Each row was made from one small tree. Brackets hold a mark, then the marks that hang from it, in alphabetical order. Every link used is in the known rows. Write each row's tree.
Known rows
(Q W): 0.439; 0.972; 1.659; -0.310; -0.320; 0.785; 0.271; 0.517; -0.067; -0.746; -0.342; 0.707; 1.694; 2.155; -0.456; -1.751; -0.497; -0.574; -1.588; -0.342; 0.586; -1.472
(Q C (J G (Y (F D)))): 1.353; 1.412; 2.447; -0.819; 2.749; 5.187; 6.156; -1.409; 1.876; 1.135; -3.108; -0.813; 1.668; 0.086; 1.729; -1.964; 0.824; 2.774; -3.153; 1.481; -0.884; 0.313
(C (W Y)): -0.933; 2.007; 1.819; 0.621; -0.567; 2.459; -0.095; 0.575; -0.480; -1.307; 0.277; 1.101; 2.811; 1.077; -0.788; -0.360; 0.043; 0.273; -0.984; -0.310; 0.141; -0.752
(Y (F D G)): 2.327; -0.886; 0.829; -0.126; 1.538; 1.601; -2.216; -0.675; -2.620; 1.747; -3.329; 4.478; -4.713; -0.713; 0.477; 1.574; 1.525; 0.372; -0.362; 1.552; 0.105; -0.946
(J Y): -0.531; -0.110; -0.201; -0.316; 1.229; 1.700; 1.766; 1.324; 0.058; 0.200; 1.408; -0.761; 2.728; -0.539; 1.159; -0.961; 0.819; 0.297; -0.844; 1.068; -0.110; 1.336
(W (Y F)): 0.105; 0.704; -0.552; 0.178; -0.540; -0.182; -2.884; -0.932; -1.380; 0.376; -1.236; 0.243; -3.134; -0.485; 0.243; 0.159; -0.036; 0.834; -1.225; 0.190; -0.117; -1.734
(Y F): 0.557; -1.124; -1.501; 1.053; 0.617; -0.508; -2.755; 0.303; -0.587; 1.028; -1.121; -0.217; -3.938; -0.045; -0.414; -0.596; 0.228; -0.271; -1.071; 0.218; 0.291; -0.940
(C (W (Y F))): -0.456; 0.803; 0.420; 1.699; 0.148; 1.923; -2.892; 0.661; -1.177; -0.104; -0.995; 0.896; -0.954; 0.879; -1.279; -1.112; 0.222; 0.023; -2.062; -0.124; 0.572; -1.606
(G Y): -0.530; -0.764; 1.608; -1.157; 0.383; 0.866; 1.190; 2.558; 0.056; 1.120; 0.736; 2.363; 2.388; -0.411; -0.094; 0.920; 1.025; 0.361; -0.405; 0.418; -0.770; 0.175
(F D (G Q) (Y (C W))): 3.369; -0.380; 4.400; -0.631; 3.015; 8.198; 0.313; 0.579; -1.241; 4.015; -4.283; 9.070; 6.682; -0.481; -1.567; 0.973; 3.220; 1.842; -0.153; 0.192; -0.247; 0.436
(Q F): 0.882; 0.460; -0.477; -1.560; 0.881; -0.899; 3.034; 1.556; 0.331; -1.351; -1.405; 0.270; -2.689; 0.339; 1.056; -0.015; -0.055; -0.633; -0.245; 0.867; -0.209; -0.466
(G (Q F J W)): 0.827; 3.007; 2.823; -2.876; 0.591; 1.371; 5.512; 0.572; 3.105; 0.265; -5.171; 1.910; 3.856; 3.956; 0.132; -1.791; -0.941; 0.620; -2.919; 0.209; -1.130; -1.986
(J (Y F)): -0.029; -1.232; -1.817; 0.811; 1.849; 1.314; -1.246; 1.723; -0.474; 1.290; 0.285; -0.908; -1.104; -0.614; 0.695; -1.611; 0.992; 0.115; -1.825; 1.210; 0.272; 0.534
(W Y): -0.503; 1.975; 1.028; -0.686; -1.233; 0.208; -0.061; -1.235; -0.806; -0.608; 0.263; 0.268; 0.918; -0.284; 0.773; 0.882; -0.133; 1.181; -0.232; -0.041; -0.374; -0.867
(J (Y C F)): 1.453; -1.538; -2.133; 1.003; 2.472; 2.665; -1.545; 1.673; 0.238; 2.734; 0.574; -1.849; 0.378; -1.451; -0.204; -1.942; 1.184; 1.064; -2.313; 0.804; 0.055; 0.199
(Y (F G)): 1.338; -0.172; -1.531; 0.395; 0.392; -0.182; -3.975; -0.008; -1.577; 1.736; -2.311; 1.878; -4.453; 0.191; -0.014; 1.313; 0.479; 0.456; -0.194; 1.311; 0.373; -1.130
(Q W Y): 0.200; 1.369; 2.855; -3.016; 0.016; 0.608; 2.018; 2.818; 0.494; -1.241; 0.823; 1.441; 2.430; 3.016; -1.037; 0.950; -0.550; 0.232; -1.743; -0.092; 0.539; -1.687
(J (G (Q W Y))): 0.286; 1.500; 2.346; -4.649; 0.870; 2.889; 4.078; 1.520; 2.451; 1.199; -2.199; 0.520; 4.611; 3.840; -0.585; -1.108; -0.237; 1.679; -1.550; -0.461; -0.551; -0.297
(W (Y (F D G))): 1.895; 0.962; 1.771; -0.886; 0.361; 1.871; -2.321; -1.970; -3.392; 1.001; -3.210; 4.766; -3.690; -1.003; 1.405; 2.387; 1.381; 1.565; -0.505; 1.535; -0.338; -1.770
(Q C (F Y)): 2.365; 1.696; 2.211; -2.165; 1.437; 0.628; 5.178; 1.158; -0.297; -1.789; -1.734; 3.730; -0.911; 0.065; 1.302; 0.855; 0.469; 0.687; -0.311; 0.104; 0.284; -1.165
(W (Y C (F D G))): 3.306; 0.829; 1.577; -0.668; 0.799; 3.107; -3.035; -1.883; -2.580; 2.529; -2.889; 3.712; -2.101; -1.838; 0.553; 2.149; 1.605; 2.588; -0.991; 1.156; -0.596; -1.998
(G (Q (Y (F D)))): 1.723; -1.686; 2.071; -3.309; 2.641; 2.976; 1.522; 1.027; -0.006; 2.477; -3.169; 3.976; -0.486; 0.462; -0.374; 1.579; 1.355; 1.178; -1.584; -0.034; -0.882; -0.865
(J G (Y (F D))): 0.892; -1.699; -0.093; -0.025; 3.279; 4.075; 2.191; 0.451; -0.718; 1.595; -1.814; -0.156; -1.833; -1.308; 1.790; -2.519; 2.090; 0.648; -1.673; 1.908; -0.316; 1.864
(W (Y C)): 1.003; 1.656; 0.667; -0.571; -0.774; 1.527; -0.520; -1.259; 0.026; 0.965; 0.370; -0.714; 2.493; -1.104; -0.128; 0.531; 0.081; 2.186; -0.671; -0.384; -0.676; -1.054
(Y (C W) (F (G (Q J)))): 1.864; 1.236; 0.481; 0.832; 1.725; 5.124; -2.592; 0.124; 2.426; 5.227; -5.318; 2.233; 4.053; 2.086; -2.826; -0.349; 0.478; 2.454; -2.441; 0.431; -0.589; -1.457

Which tree is each row?
3.106; -2.069; 4.130; -1.856; 2.884; 5.927; 0.768; 1.869; -0.014; 4.854; -3.771; 5.592; 4.513; 0.466; -1.311; -2.008; 2.190; 1.037; -3.873; -0.508; -1.408; -1.935
(G (Q W) (Y C (F D)))
2.341; -1.136; 4.126; 1.399; 2.710; 6.484; 0.964; 1.630; -1.381; 1.237; -1.373; 6.293; 4.605; -1.369; -1.880; -0.390; 2.512; 0.350; -0.832; -0.191; 0.760; 0.477
(F D (Y (C W)))
1.467; -1.052; 3.863; -4.215; 3.014; 3.148; 6.634; 2.621; 0.267; 1.583; -3.674; 6.422; 2.313; -0.378; 1.540; 0.692; 2.297; 0.305; -0.916; 0.850; -2.322; 0.127
(G (Q (F D)) Y)
3.937; 0.813; 4.764; -3.862; 2.275; 3.974; 4.354; 3.424; -1.034; 0.995; -2.766; 7.239; 2.121; 0.704; 0.643; 1.221; 2.141; 0.858; -1.997; 1.944; -0.939; -1.918
(Q (F D (G (Y C))) W)
1.999; -2.749; 2.979; 1.073; 3.292; 6.106; -0.360; 3.691; -0.760; 2.970; -1.443; 4.578; 1.846; -0.990; -2.367; -0.877; 2.676; 0.065; -2.831; 0.181; -0.357; -0.655
(G (Y (C W) (F D)))
1.873; -0.599; -0.910; 0.386; 3.394; 6.428; -2.547; 2.299; 0.670; 5.069; -2.512; 1.800; 4.516; 0.685; -1.316; -1.752; 2.159; 1.600; -2.480; 0.900; -0.383; 0.337
(J (Y (C W) (F (G Q))))
2.334; -0.339; -0.998; 1.933; 1.610; 3.346; -4.944; 1.642; -0.568; 2.839; -1.997; 1.535; -0.875; 0.675; -2.347; -0.260; 0.958; 0.624; -1.433; 0.630; 0.757; -1.221
(Y (C W) (F G))
0.972; 3.972; 4.546; -1.092; -0.730; 1.749; 4.195; -1.328; 2.464; -1.161; -1.697; 0.075; 5.101; 3.529; -0.447; -1.138; -1.800; 1.462; -3.161; -0.809; -0.060; -2.942
(Q C J W)
1.365; 4.814; 6.502; -1.991; 0.960; 4.394; 8.473; -0.664; 1.165; -3.159; -3.728; 3.286; 3.469; 1.865; 0.934; 0.593; -0.219; 1.845; -2.816; 0.282; -0.977; -2.683
(Q (C (W Y)) (F D) J)
0.603; -0.027; 2.714; 1.281; 1.144; 3.834; -1.021; 0.124; -2.301; -0.185; -2.280; 3.479; -1.238; -0.025; -0.576; -0.774; 1.228; 0.019; -2.154; 0.134; 0.191; -1.492
(C (W (Y (F D))))
-0.176; 0.633; 0.692; -4.424; 1.183; 2.222; 3.724; 1.032; 2.634; 1.899; -1.860; -0.192; 2.944; 1.708; -0.023; 0.663; 0.256; 2.226; -0.026; -0.095; -1.196; 1.128
(J (G (Q Y)))
2.202; -0.611; 4.463; -0.780; 2.416; 6.471; 1.016; 3.044; -0.970; 2.770; -1.025; 6.797; 5.430; -0.504; -1.335; 1.671; 2.850; 1.136; -0.942; 1.074; -0.725; 0.061
(F D (G (Y (C W))))
2.011; 2.005; 0.585; -1.335; 1.557; 2.308; 5.176; 1.053; 2.544; 1.237; -4.139; 1.366; 1.291; -0.307; 0.171; -0.269; 0.487; 2.705; -0.610; 1.506; -0.521; 0.627
(Q (F (Y C)) (J G))
3.165; -0.141; 4.110; 0.632; 2.408; 6.625; -0.514; 1.315; -2.295; 2.046; -2.180; 8.223; 3.511; -1.042; -1.498; 1.489; 2.959; 1.149; 0.012; 0.955; 0.817; 0.234
(F D G (Y (C W)))
1.231; 0.047; 2.610; -1.613; 1.933; 6.157; -0.279; 3.091; 1.107; 4.763; -2.012; 5.109; 8.099; 0.963; -2.056; 0.877; 2.100; 1.863; -1.049; 0.113; -1.306; 0.029
(F (G Q (Y (C W))))
1.943; 0.371; 6.318; -3.792; 3.679; 6.464; 8.977; 3.036; 1.139; 0.329; -3.659; 6.589; 5.601; 1.629; 0.381; -0.366; 2.040; 0.362; -2.265; -0.448; -1.797; -0.935
(G (Q (C W) (F D)) Y)
1.604; 0.493; -0.894; 0.615; -0.055; 1.122; -3.255; -1.024; -0.633; 1.986; -0.882; -0.771; -1.351; -1.262; -0.554; -0.194; 0.148; 1.893; -1.748; -0.305; -0.333; -2.026
(W (Y C F))
2.790; 3.703; 6.417; -2.890; 1.229; 2.346; 9.097; -0.621; 1.588; -2.630; -4.362; 2.958; 2.474; 3.107; 1.158; -0.627; -0.785; 0.810; -3.480; 0.276; -0.561; -3.130
(Q C (F D) J W)
0.224; 3.483; 2.795; -1.136; 2.298; 3.956; 8.661; 2.645; 3.156; -2.170; -1.295; -0.456; 5.467; 2.514; 0.649; -1.486; -0.185; 0.999; -3.298; 1.142; -0.348; -0.508
(Q (C W) F (J Y))
2.254; 0.060; 3.526; -1.009; 1.321; 2.953; 0.153; -0.240; -3.308; 0.903; -2.459; 8.665; 0.213; -1.575; 0.997; 3.013; 2.376; 0.994; 1.214; 1.558; 0.392; 0.380
(F D G Y)
0.999; 0.928; 1.766; -2.745; 2.638; 5.007; 3.249; 1.877; 2.922; 1.600; -3.110; -0.382; 2.394; 3.502; -1.729; -1.155; 0.098; 1.895; -2.355; -1.071; -0.252; -0.861
(J (G (Q (C W) (Y F))))
3.308; -1.102; 1.363; 1.469; 2.736; 5.141; -3.013; 0.729; -1.585; 2.738; -3.235; 4.154; -1.015; -0.248; -1.823; 0.180; 1.991; 0.496; -1.482; 0.981; 0.430; -1.087
(Y (C W) (F D G))
0.746; -1.719; -0.266; 1.113; 2.496; 4.981; -0.665; 3.979; 1.336; 3.457; -1.303; 0.347; 1.748; 0.187; -2.479; -2.539; 1.608; 0.924; -2.323; 0.356; -0.335; 0.388
(J (G (Y (C W) F)))
0.572; 1.740; 1.153; -0.063; -0.838; 0.470; -2.556; -0.186; -1.304; -0.383; -1.567; 1.010; -1.343; 1.689; -0.270; -1.539; -0.574; 0.306; -2.846; -0.226; 0.505; -3.225
(Q (W (Y F)))
1.999; 2.443; 1.122; -2.525; 0.324; -0.085; 2.062; 1.755; -0.785; -1.161; -2.874; 3.226; -1.979; 2.839; 1.061; 0.165; -0.151; -0.487; -1.039; 1.615; 0.331; -2.043
(Q (F G) W)
0.347; 1.868; 0.473; 1.040; -0.166; 2.220; -4.274; 0.469; -2.102; 0.582; -2.111; 2.781; -1.749; 1.126; -0.686; 0.953; 0.552; 0.785; -1.205; 1.041; 0.529; -1.847
(C (W (Y (F G))))
3.826; -1.154; 0.489; 0.160; 2.028; 3.064; -2.823; -0.869; -1.850; 3.240; -3.266; 3.464; -2.909; -1.577; -0.430; 1.260; 1.781; 1.416; -0.835; 1.194; -0.097; -1.191
(Y C (F D G))
0.746; 2.953; 2.006; 0.709; 1.932; 4.731; 1.476; 1.029; 1.349; 1.034; -2.078; 1.181; 3.393; 2.349; -0.562; -0.241; 0.253; 2.037; -3.261; 1.621; 0.233; -1.206
(Q (C W) (J (Y (F G))))
-0.152; -0.941; -2.624; 0.348; 2.174; 2.271; 0.240; 1.240; 0.431; 1.776; -0.556; -2.645; -1.991; -0.435; 1.136; -2.946; 0.966; 0.659; -1.513; 1.644; 0.000; 1.722
(J G (Y F))
1.629; -1.350; -1.085; 2.747; 1.927; 3.279; -3.335; 1.774; 0.357; 2.005; -1.204; -0.488; -0.366; 0.355; -2.810; -2.276; 0.595; -0.171; -2.280; -0.461; 0.668; -1.030
(Y (C W) F)
-0.593; 0.169; -0.610; -1.930; 2.060; 4.208; 3.635; 0.298; 2.181; 2.733; -1.545; -1.565; 5.122; 0.316; 1.500; -2.839; 1.182; 1.695; -0.641; 0.656; -1.295; 2.770
(J (G Q) Y)
